Known rows, with every step that occurs:
bilut ropado gibubaz vovi seluz vela: [-36  37  -7  28  31 -32  -7  31  30 -26  30 -17  16  18  21  24   9  32
  33 -19  -4 -14  -5  -7 -19 -38 -18]
takela ropado gibubaz vovi seluz vela sarida bilut: [ -6  30  16  31 -37 -45 -25 -23  31  50  37 -16   3  -4  22  41 -40 -12
   6  15 -11 -45 -40   5 -28   1   1]
takela ropado gibubaz vovi seluz: [  1  14   2   3 -30 -32  26 -10   3  54  38  -5   8  22  16  31 -30 -52
  24 -37 -28 -32 -20 -18 -11 -10 -46]
vela sarida bilut ropado takela: [-26   2   2  37 -24 -31 -22 -44  29 -49   5  19 -39 -13  17  31  37  35
 -68  -3  36 -28 -16   9 -20  -3  60]
gibubaz vovi seluz vela: [ 16 -25  50  25  37 -26  16  28 -25  21  46 -10  17 -14 -30  -1  13 -14
  42  11   2  19   1   0 -36 -12 -45]
zivab vela seluz vovi gibubaz ropado: [  2  -1 -38 -16  29  40  -7 -25  -4   1  -8 -15  39  -8 -50 -20 -14   6
  34 -16 -20  69  55 -17  36 -16  45]
zizok zivab vela sarida: [ 14 -27 -30 -38  20  26   8  -1 -46  17 -27  35 -31   5   6 -17   7 -41
 -31  -7 -31  35  60  42 -13   3 -35]
kose zivab vela sarida: [ 13   1 -17 -81  28  29  -3 -18 -24   5 -37  34 -46  35   9 -20  28 -16
 -51  19   2  11  12 -17  -7 -18 -10]
gibubaz vovi seluz vela sarida bilut: [  1 -29  55  51  20 -50 -19   1  -6  14  53  -9   6 -32 -37  18  11  13
  15  36   2  13  -2  16 -45  -3  -7]
sarida bilut ropado gibubaz vovi seluz vela zivab zizok: [-45  33 -10  42 -11 -49 -33  13  50 -41 -18 -32 -10 -49  30   5  21  54
  14  26   5 -30   5  35  -7 -37   6]
bilut ropado: [-29  22 -21  -3  16  18  16   4  -9 -45 -26   4  -6  28   4  10  65  32
  -2  -9  40 -15 -27 -36  23 -29  -2]
vovi seluz vela sarida bilut ropado takela: [-32  30  33  43  11 -68  22  -7  43 -33   9   8 -52 -52   7   6  54  36
 -34  45  61  -3 -22 -19 -53 -12   9]
takela ropado gibubaz vovi seluz vela zivab: [ -7  26   8   5 -31 -19  12   7  15  32   3   2  16  20  57   9 -40 -34
  24   3  -6 -44 -39 -17 -12   7 -44]
zizok zivab kose: [ 32 -23 -20 -45  -1  61  38  28 -45  24  -8   8 -50 -13 -29 -17  16 -18
 -10  11 -37  11  32  71 -24  -8 -53]
sarida vela seluz vovi: [ 26  34 -12  15 -11  -3 -29 -46 -15 -19  -2 -29  14 -13 -15  -5 -16  11
 -19  27  16  31 -12 -27  38 -10  57]
vela sarida bilut ropado: [-37   1   0  36 -17 -26 -41 -42  17 -44 -12  12 -27  -4 -10  37  42  54
 -55  31  38 -24 -26  -6   5   8  63]
vela seluz vovi gibubaz ropado: [  0 -25  -1   8 -12  40  -7   0  13 -22  17 -12  43   6 -58  -7 -15  49
  20 -12 -12  46  -5 -27  57  36  91]
seluz vovi gibubaz: [ 39 -58 -12 -55   3  48 -22   2  -1  14 -28   7  35 -12 -42 -62   6  30
 -14 -16  -8  36 -10 -33  51  25   8]
takela ropado gibubaz vovi: [ 18  15  -6  -7 -38   2   4  -9  -7  55  25 -11  23  38  32  32 -46 -55
  20 -50 -29 -48 -29  -1   2  -4 -28]
bilut ropado gibubaz vovi: [-24  18 -24  14  14  -8 -12  19  12 -28  26 -11  26  41  26  32   2  17
  22 -57 -20 -24   2   3   3 -33  -8]
gibubaz ropado takela: [  6 -22   8   8 -17  24  49   0   9  -8  28  -5  -7  -2   3 -11  -4 -32
   7 -91  15 -17 -38  26 -24 -16   3]
vovi gibubaz ropado: [-21 -68  18  -8  12   9  13  13  30   8 -28  -4  44 -31 -60 -41  16  16
   3 -30  -1   2  11   3  32  -2   8]
vela sarida: [ -3 -17  20   4  -5 -14  -1 -15 -10 -15  -6  30 -26  33  -3  16   6 -12
 -54   3  37 -12  -5 -30  13  48  23]
takela ropado: [ 15  18  -1 -25 -36  30  32 -23 -28  38 -24   3  -8  23  11   8  20 -42
  -3  -1  32 -40 -59 -39  21   2 -23]
vela sarida bilut: [ -2 -22  23  24 -30 -29 -33 -43  -6 -10 -12  15 -25 -19 -17  31  16  15
 -61  23  26 -20 -25   7   6  40  49]

Rows:
[ 17 -66 -17 -37   1  60 -27   1  20  10  -9  -7  44  -8 -63 -64 -11  47
  11 -27 -11  37 -27 -21  44  10  26]
seluz vovi gibubaz ropado
[  0  -1  32  29  13 -68 -11  25  20  18  54  -4  11   9  14  29 -54 -21
   6 -27 -29  -9  18   9 -30  23 -21]
ropado gibubaz vovi seluz vela sarida
[ 31   8  -4  -1 -23  44   2  -5 -34 -23  18  -2  10  30 -27  17  -8  20
   9  -6   3  38 -28 -38  52  52  74]
vela seluz vovi
[ -6 -14  37  22  32 -26  23  48   3  -8  17 -12  -3  -8   2 -30   6 -17
  40  21  13  11  39  -1 -20 -13 -52]
gibubaz vovi seluz vela zivab zizok
[ -8  34  22  42   4 -16 -81   6  32 -12   8 -24  15  -6  26  31 -18  51
  -9  36  22 -38 -37  34 -21  10  54]
seluz vela sarida bilut ropado gibubaz vovi
[-51  -6   6  61 -10 -77 -38 -34  39 -33  41   8 -18  -8 -12  53  13  48
 -33  11  -5 -10   5   5 -24  -5  40]
vela sarida bilut ropado gibubaz vovi seluz
[ 10 -22  -1   9 -19  36  13   1  27 -29  34  -5  30  -2 -31 -12 -20  30
   6 -45 -14  42   3 -13  31  27  89]
vela seluz vovi gibubaz ropado takela
[ -7  33  15  19 -20 -36  -4  -5  28  47  40  -8   3  29  31  32 -49 -30
  11   1  -4 -39 -28 -19 -26   5 -16]
takela ropado gibubaz vovi seluz vela sarida
[  9  36  16 -21   4  31   5  57   6 -29 -88 -14 -18  -1  66 -55   4  -9
   0  45  72 -35 -10  -4  29  31 -16]
seluz vela zivab zizok
[  8 -51  38  21  25 -37  38   9 -35  16  56   6  11  -4 -47   9  22 -28
  31 -21 -19  26  22  -9 -25 -15 -55]
gibubaz vovi seluz
[  2   7 -19 -21  36  -5  -2 -37 -27   6 -32  20 -17  12  -1   0   5 -46
 -28  -1  21  21  56 -21   2  -4 -12]
zivab vela sarida
[-13  45  -2   3 -26 -21  16  23  38  29   1 -19  -6  20  62  -6 -44 -44
  31   0   1 -45   1 -13  -4  -8 -44]
takela ropado gibubaz vovi seluz vela zivab zizok
[ -7  41  -4   1 -25  -6  16   6  25  38  14  -9  -3  13  37  11 -44 -27
  29  25 -12 -43 -14  -1 -30 -14 -50]
takela ropado gibubaz vovi seluz vela zivab kose
[ -3  -8 -12 -28 -14  38  40   7 -21 -36 -63  30 -29   5  20 -28  15  -8
 -20  40  26 -21   8   0   9  17 -40]
vela zivab kose
[ 38 -10 -47 -41   9  62   9   5 -62  11 -11  14  -8   2 -10 -17  -3 -20
  10 -14 -54  67  44  35  13   6  -4]
zizok zivab vela seluz vovi
[ 13  32 -17  -9  26   8  28 -22 -48   0 -24  -2   6  -2 -12  21  13 -47
  15  -9   3  38  58 -14  24  -5  13]
zivab vela seluz
[ 34 -25 -34 -56  21  43  24  11 -68  31 -40  21 -17 -14   2 -29  20 -52
  -4 -23 -41  35  48  52  -5 -13 -64]
zizok zivab vela
[ 17  30  13 -23   6  50   5  34 -11 -18 -72   0 -13 -10  37 -38   4  10
  -2  76  57 -31 -31  11  -4  23 -23]
seluz vela zivab kose
[ 25  -8 -28 -90  26  55  -7  -5 -14   3 -34  16  -3  13 -19 -39  24  17
 -18  16 -29  50  25 -21  25 -19  25]
kose zivab vela seluz vovi gibubaz
[ 10 -38 -44 -31  17  61   2  10 -21  12  -8   6  19 -15 -39 -37 -12   6
  23 -20 -67  73  61  48  16 -10  15]
zizok zivab vela seluz vovi gibubaz ropado
[  0  -8  25  15   3 -51   8  37   6   3  18   6  24   1  40   6 -45 -24
  21 -26 -30 -13   5  13 -19  24 -48]
ropado gibubaz vovi seluz vela zivab
[-38  31 -12  40  -8 -34 -31  -6  37 -31  -4 -22  -6 -56   7  21  20  70
  14  50  -7 -28 -12  47 -32 -44  -1]
sarida bilut ropado gibubaz vovi seluz vela zivab kose
